Known rows, with every step that occurs
Y T: [ 2.111 -1.319  3.891 -4.766 -1.886  1.126 -0.193  0.025  2.160 -1.224
  0.973  2.792  1.457 -1.589  3.776 -0.762  1.019 -1.091  2.262 -1.767]
S U A Y: [ 0.251 -0.334 -4.137 -0.676 -0.625  1.719 -3.595 -0.875 -1.177  4.101
 -0.071 -1.568 -2.185 -1.173  1.174 -2.462  1.711  2.086 -0.445  2.677]
R U A: [ 2.119 -1.195 -1.327 -0.763 -2.956 -0.073  2.448  0.131  2.234  4.264
 -3.102 -3.330 -2.804  1.051  0.583 -0.712  1.509  1.463 -2.707  0.044]
S U A Y P D: [-1.244  0.185 -4.223  1.611  2.142 -2.265 -1.741  0.237 -4.488  2.447
  0.379 -0.597 -0.272 -0.907  2.050 -2.849  1.217  0.370 -1.775  2.332]
T Y: [ 2.499 -0.165  2.471 -5.040 -2.402  3.091 -3.741 -1.076  3.372 -2.636
 -1.706  1.803  0.555 -2.158 -3.345  2.920 -2.043  1.340  5.127 -1.103]
D P U A Y: [-0.918  0.593 -1.843  3.636  2.221  3.467  0.012  0.025  1.156  2.705
 -0.766 -1.777 -1.927  1.287 -5.976 -0.245  0.385  1.581 -2.426  0.981]
H T Y P D A: [-1.052  0.149  1.970  2.564  0.406 -0.458  0.274 -0.623 -0.014 -8.068
 -2.152  6.645  5.426  0.635 -0.450  5.923 -3.629 -2.435  4.949 -2.261]
R U A Y P: [-0.616 -0.241  0.384 -3.621  0.365 -1.427  6.173  1.177  1.790  1.181
  0.297 -4.545 -2.805  0.797 -3.511  0.460 -0.488 -0.259 -2.451  0.839]
U A D: [-0.785 -1.145  0.507 -2.688 -1.951 -0.770  0.771 -0.875 -0.119  1.705
 -0.501 -1.400  1.994  0.282  4.978  1.133  0.643  1.183 -5.683 -0.457]
R U: [ 4.058 -0.404 -0.349 -1.081 -4.459 -1.744 -0.005 -0.273  2.838  2.960
 -0.367 -3.045 -3.126  0.259  0.880 -0.439  0.764  1.489  0.420 -2.412]
U A: [ 2.216 -1.223  0.403 -3.407 -1.091  2.344 -2.702 -0.496  1.177  2.511
 -2.495  0.320 -0.981 -1.642  2.335 -1.160  1.429  1.874 -1.475  0.438]
P U: [ 4.343  0.316 -1.888  3.163 -1.744  0.175 -7.952 -0.642  1.093  1.875
  0.226  0.644 -2.522 -0.909  0.514 -4.753  1.999  1.157  3.131 -0.600]
D A Y T: [-3.093 -0.595  3.230 -2.202 -1.194  4.599  5.843  0.317  1.428 -2.020
  3.510  1.592  1.975  1.827  0.871  2.263 -0.264 -1.411  4.645  0.267]
Y P D A: [ 0.177  0.634  0.152  1.337  0.734 -2.670  0.396  0.878 -2.126 -2.242
  1.262  2.523  1.379  0.341  3.743  1.296 -0.455 -0.421  2.309 -2.062]
D P U: [ 3.105  1.089 -2.358  4.187 -0.292  1.206 -4.181 -0.301  2.488  1.852
 -0.521 -0.309 -2.413  0.404 -3.636 -0.087  0.008  2.266  0.727 -2.232]
H P D A Y T: [-1.900  0.666  2.084  2.857  0.051 -1.808  3.566 -0.794 -3.682 -2.382
 -0.182  2.811  2.271 -0.185  1.166  3.819 -2.119 -2.931  2.645 -0.880]
Y P D: [ 2.659  0.369  1.173 -1.607  1.011 -4.761 -2.960  0.489 -2.293 -1.661
  1.397  1.928  0.869 -2.336  3.283 -1.276 -0.203 -0.469 -0.252 -2.743]
P U A Y: [-0.136 -0.326 -1.557  2.702  0.783  2.866 -2.915 -0.188 -0.103  2.407
 -0.133 -1.175 -1.812  0.076 -2.356 -4.813  2.285  0.173 -0.156  2.933]

Rows
[-0.245 -0.368 -2.834  4.040 -1.076 -0.999 -2.236 -0.466 -0.697  2.478
 -0.695 -1.361  0.593  1.588  2.989 -2.822  1.964  0.329 -3.304  0.840]  P U A D
[-2.081  0.987 -0.231 -0.386  1.686 -1.719  0.715  0.919  1.650 -4.431
 -1.139  0.035  2.006  0.584 -4.393  2.838 -2.948 -0.825  1.377  0.999]  T Y P U A D
[-0.307  1.058 -1.634  4.064 -1.557 -2.442 -0.198 -0.655  0.482  0.978
  1.782 -2.114  1.045  2.231  0.316  2.291 -0.686  1.419 -3.722 -3.122]  A D P U
[-2.116 -0.349  1.369 -3.066  3.216 -0.838  1.752  0.595 -2.758 -0.406
  0.690 -0.218  1.043 -1.060  0.159 -1.656  0.303 -0.940 -3.409  1.221]  U A Y P D
[-1.754  1.027  1.718 -3.385  0.564  1.946  2.893  0.522  1.414 -2.944
  4.309  0.117 -1.059  0.364 -1.718  3.189 -1.930  0.007  4.212 -0.240]  D A Y P
[-2.225 -0.324  0.626  3.104 -1.062  1.799  1.314 -0.582 -3.681  0.350
  2.218  1.192  2.614  2.009  3.561 -0.231  1.037 -0.360  1.297 -0.419]  P D A Y
[ 3.918  1.191 -2.721  4.344  0.165 -1.944 -6.487 -1.251  0.094  1.612
 -4.971  0.502 -4.373 -2.730 -2.163 -0.372 -0.872  0.402  1.011  0.632]  H P U A
[-1.620 -0.897  0.139  1.764  1.514  3.092  0.801  0.572  0.221  0.786
  0.395  0.371  0.365  0.786 -1.208 -4.582  2.357 -2.030  0.357  3.104]  P U A Y T
[-2.023 -0.436  0.099 -1.298 -0.622 -0.145  3.528 -0.489  0.531  1.981
 -1.155 -2.183  1.870  1.506  1.741  4.362 -0.510  2.197 -7.405 -1.635]  U A D P
[ 0.267 -0.541 -0.532  4.415 -2.224  0.751 -0.884 -0.497 -2.955  1.188
 -0.257  2.468  2.144  1.491  6.288 -0.078  1.561  0.513  1.821 -1.550]  P D A
[-1.765 -0.363 -0.085  0.051  0.870 -3.028  6.488  1.309 -1.790  1.826
 -0.398 -3.581 -0.479  1.598 -0.998 -1.005  0.487 -1.158 -4.271  0.735]  R U A Y P D
[ 0.876  1.412  0.714 -1.840  1.994 -1.244 -2.696  0.588  0.589 -2.152
  4.516 -0.855 -2.534 -1.490 -4.451 -2.666 -0.714 -0.896  2.849  0.156]  A Y P U
[-0.973 -0.111  2.032 -6.420  2.515  1.071  1.330  0.570  0.461 -1.011
  1.032 -0.982 -1.350 -1.950 -2.275  0.162 -0.600  0.006 -1.879  1.358]  U A Y P
[-1.225  0.835  1.410 -0.126  0.787  0.009  1.356  0.786 -0.090 -5.650
 -0.779  3.218  3.237  0.276 -2.034  4.786 -3.217 -0.705  5.595 -0.898]  T Y P D A
[-0.534  0.736 -1.788  1.372  1.883 -4.299 -0.681  0.994 -0.044 -1.108
  0.961 -0.948 -0.297  0.444  0.826 -1.184 -0.026 -0.595 -2.405  0.252]  Y P U A D
[ 0.149  0.707  0.190  2.496  1.856 -0.780 -0.282 -0.428 -0.205 -0.639
 -2.217  0.747 -1.590 -1.529 -3.870 -0.394 -1.056 -2.438  1.240  2.064]  H P U A Y T
[-2.304 -1.712  3.661 -5.573  0.942  3.755  4.538  0.228  0.684  0.015
  0.656  0.451  1.727 -0.418  0.551 -1.011  1.184 -1.327 -1.543  1.965]  U A Y T
